Every row comes from one small tree of marks. The marks that hang from a mark follow it in brackets, in the order of their numbers. Every link used is in the known rows. Which tree was each row made from?
Known rows:
J619(J38 J390(J663)): [ 0.93 -4.61  1.37  1.14  1.96 -0.77  0.95 -0.73 -2.43 -1.54 -1.16 -0.04
  0.51 -0.64 -2.73  4.55  1.92  1.30 -2.57  3.63  4.39  0.25  1.17 -0.42
 -1.94]
J619(J390): [ 2.27 -4.91  0.55  2.11  1.83 -0.84  0.62 -2.18 -1.44 -0.50 -0.17 -0.50
 -3.52 -0.28 -1.07  1.76  1.74  0.81 -1.45  3.92  2.40 -2.07  1.95 -1.94
 -1.18]
J601(J619(J38 J390(J663))): [ 2.19 -5.13  1.17  2.11  0.92 -0.72  1.70 -0.66 -1.85 -2.63 -1.83 -1.59
  1.59 -0.64 -2.12  4.18  0.31  0.41 -4.43  2.53  2.20  0.48  1.51  0.20
 -1.91]
J530(J601(J237 J619(J390))): [ 4.01 -5.74  0.62  4.31  0.79  0.21  1.25 -1.61  3.90 -1.22 -1.20 -1.71
 -2.40  1.46 -0.80  1.16 -0.92 -3.60 -4.96  1.53  2.15 -1.82  0.77  0.23
 -1.32]
J663(J390 J601): [ 2.00 -2.95 -2.34  0.90 -0.35 -2.28  3.27 -0.74  1.72 -1.77 -0.10 -0.40
 -2.11 -2.94 -0.60  3.09  3.26  0.76 -0.99  4.45 -0.36 -1.42  1.50 -0.68
  1.01]
J601(J530): [ 1.91 -4.00 -0.01  3.53  0.11 -2.86 -0.16 -1.11  2.05  1.61  1.52  1.08
 -3.03 -0.59 -2.44  2.63  2.69  1.27 -1.09  4.65  2.53 -1.35  0.13 -2.58
 -0.72]
J645(J530(J38)): [ 1.94 -5.52  1.33  6.86 -0.63 -2.96  0.10 -2.61 -2.21  3.62 -0.40  0.92
 -4.24 -1.57  0.77  1.51  0.33  3.27 -0.69  3.31  1.23 -1.93  1.08 -3.64
 -1.55]
J530(J38 J601(J237 J619(J390))): [ 3.86 -7.71  0.32  6.00  0.15  0.24  1.18 -2.31  3.48 -0.18 -1.16 -2.21
 -2.45  1.54  0.54  1.56 -1.88 -3.09 -5.62  0.88  1.84 -3.14  0.43 -0.64
 -0.90]
J645(J237): [ 4.37 -5.42  1.35  3.39  0.98 -0.75  1.02 -3.26 -1.08 -1.93  0.74  1.91
 -3.56  1.08  0.34  1.06  1.11  0.70 -1.28  2.11  3.09 -2.87 -0.40 -2.12
 -1.92]
J390(J530(J38)): [ 3.60 -5.79  2.27  4.48 -0.69 -4.24  0.06 -2.35  1.57  3.18 -0.43 -0.02
 -3.64  0.41  1.03  2.32  0.32  1.89 -1.84  5.29 -0.39 -1.55 -2.37 -2.94
  1.07]
J619(J390(J530(J38 J601(J237)) J663)): [ 2.32 -5.14 -0.95  4.42  0.87 -1.72  1.85 -0.57  5.07  1.58 -2.53 -2.41
 -1.06  1.98 -0.74  2.77 -1.05 -0.68 -5.04  5.62  3.38 -0.97 -4.32 -0.76
  0.06]
J645(J237 J530(J38 J601(J619))): [ 4.43 -7.75 -0.39  9.11 -2.63 -1.62  1.11 -3.47  0.13  0.84 -1.27  0.12
 -2.81  1.70  0.39  0.53 -0.46  1.52 -3.39 -1.58  0.89 -3.51 -0.71 -2.12
 -2.33]
J645(J530(J601)): [ 1.78 -3.97  1.08  5.63 -0.85 -2.86  0.22 -1.92  0.45  3.18 -1.05  1.92
 -4.23 -0.23 -2.26  1.22  1.90  2.16  0.06  1.18  1.79 -1.03  0.66 -2.40
 -1.95]
J663(J390 J601(J530 J619)): [ 2.07 -3.00 -5.10  2.57 -2.39 -3.32  3.32  0.39  4.58 -2.00  0.29 -2.36
 -0.23 -2.74 -2.09  3.63  3.10  0.16 -3.30  4.38 -1.11 -1.17  0.99 -0.13
  1.00]
J390(J530 J619(J38)): [ 3.86 -4.20  5.04 -0.46 -1.30 -3.76 -0.81 -1.15  0.22  1.28 -0.71  0.76
 -0.60 -1.20  0.11  1.16  1.45  1.28 -2.05  4.00  1.48  0.41 -2.43 -1.93
 -0.09]
J663(J390(J530) J601(J619)): [ 3.66 -2.83 -2.75  1.85 -2.37 -4.69  3.76 -0.19  4.48 -1.49 -1.86 -2.88
 -1.24 -1.79  0.04  2.95  1.50  0.34 -3.10  5.69 -3.85  0.02 -1.13  0.12
  2.48]
J663(J390(J619)): [ 3.80 -3.37 -0.27  0.10 -0.07 -1.23  2.60 -1.81 -1.09 -1.31  1.07 -0.50
 -1.50 -3.51  1.01  1.93  3.00  0.09 -1.79  3.83  0.82 -1.14 -0.30 -2.65
 -0.24]
J842(J601(J237 J530 J619(J390))): [ 1.44 -2.99 -2.50  4.27 -1.13 -2.04  2.04  0.19  4.28 -1.45  0.52 -3.30
 -1.22 -0.05 -2.26  2.51  0.20 -3.19 -5.23  4.32  3.63 -2.93 -0.26 -0.41
 -1.29]
J842(J601(J530 J619(J38 J390))): [ 0.24 -4.56 -0.69  2.80 -2.27 -3.03  0.32  0.06  1.07 -1.16  0.33 -2.41
  0.69 -0.05 -4.42  4.32  2.99 -0.43 -4.39  1.39  2.94 -2.28  0.88 -0.20
 -1.39]
J619(J38 J390(J530 J663)): [ 1.18 -4.06  1.38  0.55  1.06 -2.91  0.41 -0.14 -0.32 -0.20 -2.29 -0.93
  0.36  0.38 -2.67  3.89  1.33  1.96 -2.82  5.83  3.01  1.57 -1.59 -0.18
 -0.77]
J601(J237 J530(J38) J619(J390(J663))): [ 2.50 -5.07 -3.37  6.00  0.74 -0.47  2.23  0.11  3.15 -0.74 -0.45 -3.57
  0.61 -0.40 -0.50  3.49 -1.63 -1.57 -6.67  5.95  3.93 -1.60 -0.81 -0.96
 -1.41]
J842(J601(J237 J530(J38) J619(J390))): [ 1.73 -5.01 -2.63  6.10 -1.64 -2.08  1.76 -0.34  3.79 -0.26  0.78 -3.94
 -1.02  0.34 -0.66  2.89 -0.48 -2.58 -6.16  3.74  3.32 -4.25 -0.80 -1.22
 -0.89]
J237(J601(J619(J390))): [ 3.97 -5.09  0.16  1.63  0.47 -2.15  1.68 -2.46  0.44 -2.94 -2.81 -1.37
 -1.54 -0.83  1.25  0.71  0.86  0.08 -1.12  4.10  0.68 -2.14  2.85 -1.94
 -2.31]

Which tree is each row?
[ 1.55 -6.46  2.70  1.10 -0.30 -2.99 -1.63 -1.17  2.36  1.40 -2.29 -0.12
 -1.81  2.55 -3.83  2.50  2.39  1.10 -2.69  1.54  2.00 -0.25 -1.22  0.01
 -0.44] : J619(J38 J390(J530(J601)))
[ 2.43 -4.62  0.76  0.14 -1.91 -3.98  0.57  0.12  2.48 -1.46 -3.44 -2.86
 -0.27 -0.06 -1.54  2.09  0.71  1.01 -4.11  4.19 -0.83  0.24  1.16  1.27
  0.33] : J663(J601(J619(J38 J390(J530))))
[ 2.65 -4.70  1.59  1.25 -0.19 -0.52  0.97  0.07  2.55 -3.48 -2.33 -1.48
 -0.22 -0.73 -0.23  1.62 -1.33 -2.19 -5.03  2.91  2.30 -0.96  3.17  2.32
 -1.09] : J663(J601(J237 J619(J38 J390)))
[ 2.64 -2.80 -3.15  5.46 -1.47 -2.44  3.64  0.94  6.49 -0.62 -1.04 -2.29
  1.12 -2.20  0.12  3.26 -1.40 -1.26 -5.70  5.97  2.20 -1.13 -0.93 -0.25
 -0.08] : J390(J663(J601(J237 J530(J38) J619)))
[ 2.85 -4.20  4.11  3.76 -1.19 -2.56  1.21 -0.93  2.23 -1.80  0.28  0.37
 -0.65 -0.33 -0.42  3.31 -0.71 -3.55 -4.13  1.11  2.49 -1.46 -0.20  0.59
 -0.65] : J842(J601(J237 J619(J38)))
[ 2.95 -6.86  0.60  4.51  0.28 -1.74  0.08 -1.55  4.99  2.41 -1.91 -1.70
 -3.45  2.66 -0.09  1.14 -0.97 -1.37 -4.25  4.11  2.35 -2.31 -2.97 -1.09
  0.10] : J619(J390(J530(J38 J601(J237))))
[ 1.94 -5.81  2.92  0.59  0.41 -3.10 -1.54 -1.10 -0.23  0.62 -1.63 -0.37
 -2.18  1.40 -2.07  2.36  1.35  1.62 -2.44  4.46  2.08 -0.04 -0.30 -0.39
 -0.46] : J619(J38 J390(J530))
[ 2.82 -2.76  0.44 -2.93 -2.54 -4.10  1.70  0.54  2.26 -1.33 -1.76 -1.02
  0.94 -3.25 -0.15  2.22  3.37  1.20 -2.57  4.73 -0.24  0.41 -1.77  0.02
  1.49] : J663(J390(J530 J619(J38)) J601)
[ 2.66 -4.68  0.79  2.70  0.61 -1.97  0.22 -0.86  5.27  1.56 -2.07 -1.08
 -3.76  2.48 -1.28  0.86 -0.31 -1.78 -3.61  4.70  2.75 -1.11 -2.55 -0.31
 -0.20] : J619(J390(J530(J601(J237))))
[ 4.56 -3.57  1.41  3.11 -0.64 -2.30  2.40 -0.55  5.44  2.43 -1.83 -1.18
  0.17 -0.49  1.32  1.35 -1.06 -1.06 -4.47  5.11  2.82 -0.54 -6.16 -2.09
 -0.04] : J390(J530(J38 J601(J237)) J619 J663)
[ 4.24 -2.67 -1.06  4.39 -1.39 -3.97  4.07  0.30  6.51 -0.07 -3.12 -2.92
  0.34 -1.26  2.39  2.51 -3.20 -0.90 -5.39  7.52 -0.32  0.20 -3.03  0.19
  1.22] : J390(J530(J38) J663(J601(J237 J619)))
[ 3.25 -6.65  0.54  3.17 -1.11 -1.76  0.06 -2.06 -2.89 -4.34 -4.13  0.41
 -0.39  0.89  0.70 -0.57  0.33  2.52 -1.39  1.49  3.58 -1.96  2.40 -0.64
 -5.02] : J645(J237(J601(J619(J38 J390))) J530)
[ 1.18 -4.08 -0.49  5.99 -1.58 -3.20  0.95 -0.65  4.50  1.76  1.87 -0.31
 -2.20 -0.36 -0.76  3.30  0.78 -1.71 -3.34  4.33  4.38 -3.90 -2.21 -2.35
 -0.33] : J842(J601(J237 J530(J38)))
[ 2.01 -1.76 -1.57  3.59  0.60 -0.94  4.84 -0.12  1.92 -3.06 -1.11 -3.46
  0.49 -0.86 -0.38  3.73 -0.94 -3.05 -5.18  4.53  3.44 -1.61 -0.87 -0.13
 -1.37] : J842(J601(J237 J619(J390(J663))))
[ 2.84 -5.31  0.13  6.29 -1.13 -1.42  0.52 -2.71 -0.03  0.81 -0.79  2.17
 -4.10  1.77 -1.40  0.39  1.41  2.22 -0.68 -0.04  3.42 -2.33 -0.93 -1.88
 -2.76] : J645(J237 J530(J601))
[ 3.86 -5.11 -1.05  5.10  0.73 -2.03  2.88 -0.65  3.09 -0.21 -2.42 -3.98
 -0.22  0.51  1.59  2.62 -3.42 -1.20 -6.64  7.27  1.45 -0.36 -3.01 -0.55
 -0.05] : J601(J237 J619(J390(J530(J38) J663)))
[ 5.26 -7.07  2.13  7.08 -0.54 -0.96  1.27 -2.46  5.02  0.82 -0.31 -0.24
 -2.61  0.82  1.19  1.83 -2.12 -3.31 -4.77  0.48  0.71 -2.53 -0.55 -1.16
 -0.09] : J530(J38 J601(J237 J619))
[ 1.49 -4.45 -1.12  1.83 -1.00 -1.22  0.21  1.49  5.01 -2.64 -1.54 -1.84
  0.50 -0.47 -2.35  1.94 -0.17 -1.87 -5.64  3.81  3.60 -0.83  2.44  2.18
 -1.21] : J663(J601(J237 J530 J619(J38 J390)))
[ 1.89 -2.64 -1.06  1.39  1.33 -2.88  2.31 -0.64  0.51  0.52 -1.95 -2.09
 -1.23  0.02 -1.46  3.00  1.11  2.01 -2.47  7.52  2.00  0.56 -2.42 -1.55
 -0.42] : J619(J390(J530 J663))
[ 2.83 -4.54 -2.24  2.27 -0.51 -2.99  0.86 -0.97  2.52 -2.28 -1.73 -1.78
 -0.68 -0.60 -0.95  0.83  1.80  0.38 -1.75  5.25  1.93 -2.13  1.97 -2.22
 -2.35] : J237(J601(J530 J619(J390)))
[ 3.50 -1.50 -1.95 -1.94 -2.17 -3.98  3.44  0.18  3.18 -0.66 -1.10 -2.28
 -0.59 -3.59  0.97  1.31  3.00  1.26 -2.15  6.46 -1.43 -0.44 -2.26 -1.02
  1.56] : J663(J390(J530 J619) J601)
[ 2.05 -5.70  0.00  1.29 -0.97 -3.07 -0.65 -0.51  1.66 -2.93 -2.21 -0.61
  0.77 -0.27 -1.94  1.84  2.22  0.59 -2.26  3.13  2.75 -1.40  2.58 -1.09
 -2.65] : J237(J601(J530 J619(J38 J390)))
[ 2.59 -5.59 -0.45  3.88 -0.88 -4.22 -0.31 -1.90  2.92  0.73 -0.70  1.21
 -1.75 -1.30  0.49  1.81  2.49  1.94  0.10  5.23  2.51 -3.06  0.08 -4.10
 -1.56] : J237(J601(J530(J38)))
[ 5.36 -7.26 -1.78  5.52 -2.00 -2.78  0.85 -2.70  2.69 -2.59 -1.02 -0.04
 -0.55  0.83  1.58  0.88  0.67  0.81 -2.42  3.04  2.28 -4.37 -0.75 -3.25
 -2.27] : J645(J237(J601(J530(J38) J619)))
[ 0.57 -4.65 -0.27  4.75 -0.80 -1.54  1.09 -0.31 -1.11 -0.09 -3.27 -1.29
  0.73 -0.34 -4.13  3.23  0.83  1.78 -3.83  0.33  2.52  0.78  1.32  0.31
 -2.98] : J645(J530(J601(J619(J38 J390(J663)))))
[ 3.88 -6.76 -1.51  4.40 -1.00 -2.82  0.17 -2.62  2.15 -1.67 -0.48  1.44
 -1.35  1.14  1.12  0.70  2.04  1.90 -0.42  3.95  4.36 -4.52 -1.10 -3.80
 -2.52] : J645(J237(J601(J530(J38))))
[ 4.04 -6.64  4.90  4.11 -0.26 -0.98 -0.27 -1.27  4.01 -0.80 -0.96  1.45
 -1.16  1.15 -1.26  2.30 -0.99 -3.59 -4.58 -1.03  2.13 -0.44  0.23  0.95
 -0.73] : J530(J601(J237 J619(J38)))
